Each row was made from one walk, in order. Every step used is in the known rows, and no mark comes twice. Write each row's walk.
Known rows
u > z > h: [ -5 -10  20  -5  18   4   6 -33   0   8  11  44  -1  19  35 -35 -16 -32
  13 -14  43  18   9 -14  -7  -7   1  -6 -29   3  11 -23   2 -19  -5 -13
 -10 -35]
k > x > u > z > h > t: [  1 -20  40  -5  27   0  21 -24  11 -27  -5  11  -2   8   0 -38 -35 -23
  24   0   8  16  10   7   0  11   6 -39 -39 -25  29  23  16   6 -26  21
 -28 -16]
f > t > h: [-22  20  13 -32  -6 -21 -25  45  15   9 -20  26 -17  18  37  24  30 -26
 -32  -8  16  -3 -14 -13  24  -9  -4  33 -32 -21   4  29  -2 -12   7  -5
 -20 -32]
h > e > m > x > c: [ 25  16  -3  21 -29  -3 -11  30 -21  32  -2   1  -6 -22 -36 -26  15  17
 -54  -6  -7   3   2  14  -4 -41  14   0  51  -5 -23 -38 -10  56  57  17
   7  37]
c > x > m > e > h: [-12  -4 -43  -6  -5   8   0   8  13  54  38 -37 -23  45  42   8 -12 -35
  31  43 -11  25  14  28  -2  32  -6 -16 -28  18  37  26 -43 -49 -34  20
  17 -34]
e > m: [-15 -25  10   5 -10 -16 -22  -3  12  19 -20  14  13   1   5   5  15  24
 -17  12  49   1   3  -5 -18   3   3  22  37   2 -43 -32 -11  12   7  -9
  -6  -7]
x > u > z > h > t > f: [  4   1  -6  -7  32   9  36 -25 -13 -43  -1   9   7 -24 -25 -16 -28  -5
  46 -26  -5  11 -20  -1  -6  -6 -20  -2 -17  -1  10  20  35  -1  10 -21
 -18  -6]
e > h > z > u: [ 10   6 -20 -12   6  26 -28 -11   3  -5 -16  30 -14  -4   4  19  18  14
 -22 -25  26 -23  -3 -18 -14  20   6  24   7  31  32 -16 -41   9 -26  10
 -16 -37]
z > h > t > f > x: [ -6  17  -6  -9  51   0  28 -25 -11 -72  -5 -14  54   9  -3  -6 -30  26
  46 -36  -5 -19 -44 -13  20  15 -48  41 -18 -22  -7  11  17 -17  -6 -16
   4  26]
f > t > h > z: [-24  22  21 -20  -3 -20 -35  38  10 -11 -28  21 -15  -6  23  52  61 -26
 -38 -26   4 -35 -10 -25  13 -17  25  41 -41  10   1  19  12 -28 -21 -14
  -2 -32]
c > x: [-15 -15  19 -15   4   3 -23  17  21  10 -23  21  11  20  39 -11  -4   3
 -11  15  23   1 -33  10   2  38  -2  21  17  -6  -4 -11 -13 -33 -25  -5
  -7 -31]
c > x > u: [ -7 -19  14  -7   9  19 -10  24  10   9 -25  21  -3   3  15 -14 -20  18
   8  22  -8   2 -24   5 -13  40   1   0  33  -4   1   0  -5  -9 -12   5
 -24 -53]
f > t > h > e: [-20   7  15  -5  -1  -8 -24  32   2   6  -6  26 -21  -6   7  31  48  -6
 -51   2 -28  -5 -16  -7  19 -16  17  24 -15 -26  10  17   7  -6  20 -19
 -21  -2]
m > x: [ 21  15  17 -34 -22  24 -17  42  15  19 -32  20 -13  -7  24  -6   1  -9
 -18   1  21 -11  11 -17 -11   9 -16 -12  14   5 -22 -10   7  21  10   6
   3  -4]
k > x > m > e > h > t: [ -5  16 -22 -13 -14 -13  12  -6  19   7  21 -75 -26  19  27   5  -8 -24
  25  32 -17  14  27  28   3  37   0 -44 -53   5  39  60 -32 -20 -44  40
   9   8]
k > x > c: [ 24  23  13  -6  -2   0 -12   6   9  -6 -11  -9   2  29  14 -37 -28   0
 -44   5  19 -10 -38  -3  28  23  -3  12 -19  -7  11  15 -39   3  -8  22
  10 -25]
h > t > f > x: [-10  33   5   1  23   0  20 -15  -2 -63 -23  -9  68  -4 -22   7 -33  51
   7 -17   0 -36 -49   9  12  43 -51  34   9  -4 -26  17  10 -15 -18 -27
  15  46]
h > t > f > x > c: [  1  62 -11  19  17  -8  27  -8 -10 -63 -16 -20  60  17 -33 -30 -42  45
  -3 -38  -7 -32 -77  18  15  25 -54  53  -2  -2  -3  22  -1   5   5 -11
  21  38]
c > x > m: [-20 -22  -5  -1   2  -1 -25   2   9  31 -19 -13 -10   0  22   3 -10 -28
  17  40   8  34 -19   4  -1  52   5   7  10 -18  18  17   5 -31 -44   7
  16 -32]
f > x > u > z: [  4  25  29  13   9  31  18 -28   0 -18   2  49  34  20 -29 -34 -68  17
   1   0   6 -25   2   6 -17  31 -29 -13   6   2 -16 -11  21  -6 -13 -12
  -9 -25]
h > z: [ -5  14  21  -7  -6   0 -22   5  -8 -18 -35  17   3  -8   5  25  33  16
 -12 -14  15 -35 -16 -19 -20  14  21  19   3  32 -17 -20  -1  -6 -21 -12
  13 -15]
z > h > e > m > x: [ 12 -27   1   3   0   8  -2  16 -13  25  17   3 -18 -27  -3  -6  31   6
  -7  -1  -4  12  33 -22  -1 -50  24 -18  42 -26 -24 -49   3  39  42  14
  -9  32]
t > h > e > m > x: [  7 -21  11   2 -41 -12 -32  58   5  30  -9  13 -17 -29 -26  29  44  17
 -46  10 -13  12  31  -9  17 -50  18  -8  57 -19 -30 -21  15  35  39   4
  18  41]
z > h > t: [ -6 -15  23 -31  19 -20  18  -5   8 -24 -26   0  -1  -6  29 -22   8 -10
  29 -15   4  11 -29  -8 -14   2  -1  15 -19 -22  17  -5  11  13 -10   6
 -24 -11]
h > t: [-11   6  31 -19 -14 -24  -6   7   9 -27 -47   8   8 -11  11  -3   0  21
  -2  -2  18 -14 -35  14 -20  28  -3  20   3  -8  -3  -1   5  18 -17  -2
 -17  11]
u > z > h > t > f > x: [-12  21  10   4  49  -4  34 -54  -9 -60   8   9  66  18  -5 -24 -44   0
  41 -41  21 -15 -25   3  13  11 -42  23 -23  -4  -6   1  20 -35 -10 -26
  15  29]
k > x > u > z > h > e: [ 14 -28  25   8  25  32  13 -29 -16  -1  29  25 -17  -3 -12 -25 -17  -4
  -5  13 -21   9  23 -23  15   0  33 -57 -18 -18  21   4   6  -6   6   1
 -15 -13]
u > z > h > e: [  3 -16  17   8  17  14   9 -30 -18   1  34  44  -9  -3   4 -20   4  -9
  -8  -2   1  19   6  -9   1 -13  22 -20 -17   0  18 -31  13 -13  12 -18
  -5   2]
e > h > z: [  6  25  -1 -28  -6  13 -22   1   3  10 -11   8 -13   1  20  22   9   9
  -1 -19  14 -40   4 -17  -8  -2  18  10 -21  35   5 -18 -24 -22  -4  -6
  13 -34]
z > h > e > m > x > k: [ 34 -19 -16  29 -15  11   8 -10 -28  26   7 -35 -22 -31 -23  -8  38  -6
  -4 -21 -12  -1  20  -8  -6 -60  16 -11  43  -7   0 -32  10  62  37  34
  -6  29]

Write each row's walk
[-34 -16   3  15  -7 -33 -32  20  10  20   0  17  -1 -11 -13  37  57   8
 -52  -2  -5   2  10  -3  20 -44  19  25  18 -30 -26  -4  -6   7  30  -7
 -19  10] => f > t > h > e > m
[-14 -12  32  -9  17 -31  16 -33   8 -20  -5  30  10   8  22 -34 -16 -30
  33 -24  30  18  -8  11 -16  -4   5  -1 -32  -3  19 -12  22  -8 -18  -6
 -21   1] => u > z > h > t
[ -9 -34   8  22 -11  -8 -23 -14  -6  11   0  17  11 -20 -30   8  28  44
 -34  12   9  -1   9  -5  -5 -11  24   8  60   2 -34 -37 -13  23  26 -15
 -10  20] => h > e > m
[  1 -16  14  -4  19  24  21 -25  -3   1   6  42 -12   6   9 -36 -36 -33
  32  -8   4  16  15 -10 -16  -6   5 -17 -20   2  15 -15  16   5   6  -5
 -35 -56] => x > u > z > h
[  6  41 -67  -1  11  32  30 -26  -4  -3  55 -61  16  38  -5  27 -35   9
  39  14 -21 -12  14   2  16  34 -54  -1 -37  28   3  40 -25 -48  -7  -5
  40  10] => t > f > x > m > e > h
[ -2 -45  -3  14  18  -8  -4 -18 -10  11  19  10  -1 -17 -11  -2  34  17
  -2   4   1  16   4 -20   0 -40  33   7  29 -16 -16 -43  -1  16  32  -4
 -12   5] => z > h > e > m
[ -7   5   3  -1 -27 -25 -26  51  12  43  -6   5 -20 -28  -9  33  58  -9
 -48  -6 -10  -2  32  -4  24 -58  12   7  26 -33 -22  -6   4  34  46   3
 -13  34] => f > t > h > e > m > x
[ -3   4  26 -13 -15 -11 -43  39   7 -26 -26  26  -7 -10   7  54  38  -1
 -26 -12  -6 -20 -15 -22   6 -11  31  32  -8  20  -6   1  12 -22 -22 -23
  25 -23] => t > h > z
[-10  11 -28  -9 -19 -24  22   0  10  14  20 -61 -21  11  15  10  -7 -16
  38  18 -18  15  15  30 -22  21  -2 -20 -39  15  42  35 -19  -5 -30  20
  -6  -1] => x > m > e > h > t
[  0  -6  -8   4 -15   9   5  -5   4   4  23 -41 -10  28  28  24   6 -31
  -7  44   2  20  18  -1   8  51   0 -39 -30  12   2  45 -26 -28 -56  18
  14  -4] => k > x > m > e
[ 34  -3  -1  38 -43   7  -6  12 -17  27  -8 -24  -3 -38 -45  -6  37  20
 -34  -7 -11 -14  16   4  -7 -37  15 -14  67   9 -19 -31   6  64  41  15
   4  40] => h > e > m > x > k
[-17  10  -5 -12   1 -10   4   7   3 -43 -43  -2  31 -18 -13  20   2  38
   2  -7   9  -8 -43  -1  10  26 -34  34   0   8 -20  12  14  -2   3 -23
   2  27] => h > t > f
[  6 -12  11 -11  -4   8 -19  -7  17  16 -15 -22  -9  -1  16  20 -16 -19
  -7  40  15  10   2 -17  23  52  11 -13 -16 -25   2  37  -6 -10 -46  20
  19 -19] => k > x > m
[ 16 -29   2  12 -38   5 -26  67  -1  26  -7  11 -37 -46 -54  19  28  28
 -36  16 -49   6  37  -8   6 -53  14 -19  69 -25 -24  -6  22  58  49   9
  -7  17] => t > h > e > m > x > u
[ -6  19 -32   1  -9   8  -9   5   1  35  31 -49 -23  20  38  33  18 -33
  29  27 -26   7  13  16  -3  22  26 -16 -32  46  28  17 -21 -68 -48  16
  31 -29] => c > x > m > e > h > z
[ -3  -3 -17   1 -20   1  12   5   0  10  13 -34 -15  10  15  18  10 -20
   6  38  -8  13  13   7 -32  34   0 -14 -26  27   8  19  -3 -10 -28   1
   8 -12] => x > m > e
[ -8 -44  10  34  11 -10   1 -49  -8  20  35  44  12  -5 -13 -14  16  -9
  -7   0  19  26  28  -4  -8 -37  41 -15  17  -5  -5 -59   7   3  25 -16
  -5  12] => u > z > h > e > m
[  4  -7   8  15 -12  12 -14  -5  -6  10 -25 -11   9  30  24 -17  -2  -7
 -11  -1  19 -10 -43  10  -3  18   1  16  21  13  26   8 -13 -11 -29  13
   5 -34] => c > x > k
[-12 -43   7  18 -24 -26 -35  31   6  18   2  19  -6 -14 -26  31  42  30
 -44  15  -9   9   2  -4  16 -35  28  17  50 -18 -22 -14   0  18  27 -25
  11  22] => t > h > e > m
[ 24 -18   2  30 -52  -5 -28  39 -16  26  -5 -30 -26 -32 -42  29  46  10
 -47  -7 -25  -1  21   3  17 -55  20  -3  61  -2   0   4  18  63  38  14
  18  27] => t > h > e > m > x > k
[  6  19 -12   8  52  46  37 -47 -20 -41  33  28  38  12 -19 -24 -63   5
  46 -19   0 -14  -2 -18  10   7 -41   2 -11   7 -10  -4  17 -27  18 -24
   6 -19] => t > f > x > u > z > h
[ -2   8  37  10  29   8  40 -43   1 -41   5  25  24  15 -17 -56 -58  -3
  51 -27 -19  -8  -9  14 -21   3 -15  -5 -24 -23  17  -4  41   3 -17   9
 -25 -13] => f > x > u > z > h > t
[-15  36 -44 -16   6  -5  28   6   5 -23  14 -34  10  22  17  15  -3  33
  17   1  -8 -11  -5  22   1   7 -42   3 -30  57   8  22 -36 -23   9 -14
  -2  33] => m > e > h > t > f
[ -3  27 -71 -11  -8  -3  27  -7   6  -1  15 -76  -9   1   0  30  -1  -4
  41  12 -24  15   8  19   3  22 -24 -10 -36  29  23  52 -10 -18  -7  -1
  17  21] => x > m > e > h > t > f
[ -3  42 -36  -8  24   3   9 -29   0 -18  -2 -58  24   0 -26  19 -51  19
  54  -7 -22  -9 -19  13  19  39 -40  23 -27 -21   5  46   7 -26 -12  -3
  24  17] => e > h > t > f > x > m
[  3   0  22   9  -8  24   2  -7  -7   3  -9  52  -8   6 -13 -26 -36   6
   2   1  12   3  12   2 -30  18  -7 -21   4  16  -3 -12  22   5   6 -14
 -21 -38] => x > u > z
[ -7 -16  19  -1 -17  -5 -31  33 -10  -7  -8  22 -12  -6  -8  25  27  26
 -41  14 -32   5 -18  -9  15 -13  23  14  11 -12   8   4  11  -5  17 -26
  11   5] => t > h > e
[-16  -2   6  -5  33  -8  28 -33  -6 -38  -5   7  27  -5   9 -13  -8 -18
  31 -26  30  23 -15  -1   5   4 -24  19 -28   2   4   7  24 -20  -2 -30
   3  21] => u > z > h > t > f
[ 14 -20  12  16  17  33  23 -27 -27   2  25  41 -22 -11 -24 -34 -12   2
  10   0 -35  12  11 -10 -24 -21  25 -31 -10  -4  23 -19  25  14  20 -11
 -24 -25] => x > u > z > h > e
[ 16 -31   7  15  -1  -4   3 -13 -10  34  31  31  -7 -19 -10 -24  21 -18
 -12  -8  16  24  59  -4  -5 -48  23 -37  30  -7 -20 -65  11  22  40  -6
   2  35] => u > z > h > e > m > x
[ 27  17  -7   1 -25 -13 -10  36  12  31 -13   2 -11   0  -1 -30  -8 -12
 -36 -13  29   2   2   7  -3 -34  -3  15  44   0 -28 -28 -18  54  32  20
   6   4] => e > m > x > c
[  3  46 -17   4  49  -7  38 -23 -17 -64  -1 -31  46  21  -6 -42 -47  16
  32 -51 -17 -22 -75  -3  22   0 -52  49 -28 -17  14  15  -2  -5  13   1
  14  22] => z > h > t > f > x > c
[-17  -3 -26  -2  -6 -26  13  11  22  28  28 -58 -18  29  33   1 -11 -27
  47  31 -28  30   0  48 -13  39  -2 -16 -30   6  38  38 -20 -38 -46  33
   4  -6] => c > x > m > e > h > t
[ 21 -27   8   5   2   7  12  -1   2  34  15  34 -23 -15 -11 -35 -18 -31
  23 -12  19  16  62 -14 -19 -42   6 -31  25  -3 -16 -35  22  44  31  23
 -25 -16] => e > m > x > u > z > h
[ 12 -11   5  -9 -33 -11 -18  29  22  33 -20  12  -3 -17   8   4  13   6
 -27  -4  37  -2  32  -8  -7 -14  -2   2  47   6 -53 -33  -6  40  21  10
  -3  13] => e > m > x
[ -6  31 -32   1  -1 -11  33 -16   3  -9  30 -61   8  31   8   0 -41  -3
  52  13 -40 -13   9  32 -13  40 -27 -20 -36   3  30  28 -18 -20 -32  25
   9  14] => f > x > m > e > h > t
[ 10  19 -24  -7 -11  13 -11 -10   9   7  34 -57 -23  17  30  45  16 -26
   6  22 -13 -13  39  -5  16  28  32 -38 -56  38  21  39 -40 -50 -55  26
  36 -19] => k > x > m > e > h > z
[ 14 -15   9   8 -29   3 -19  28  -2  33  -9  11 -10 -39 -22   7  38  29
 -46  12  -2  -2  26  -4  -8 -19  21 -18  64  -7 -48 -46   2  44  40  -2
   0  44] => h > e > m > x
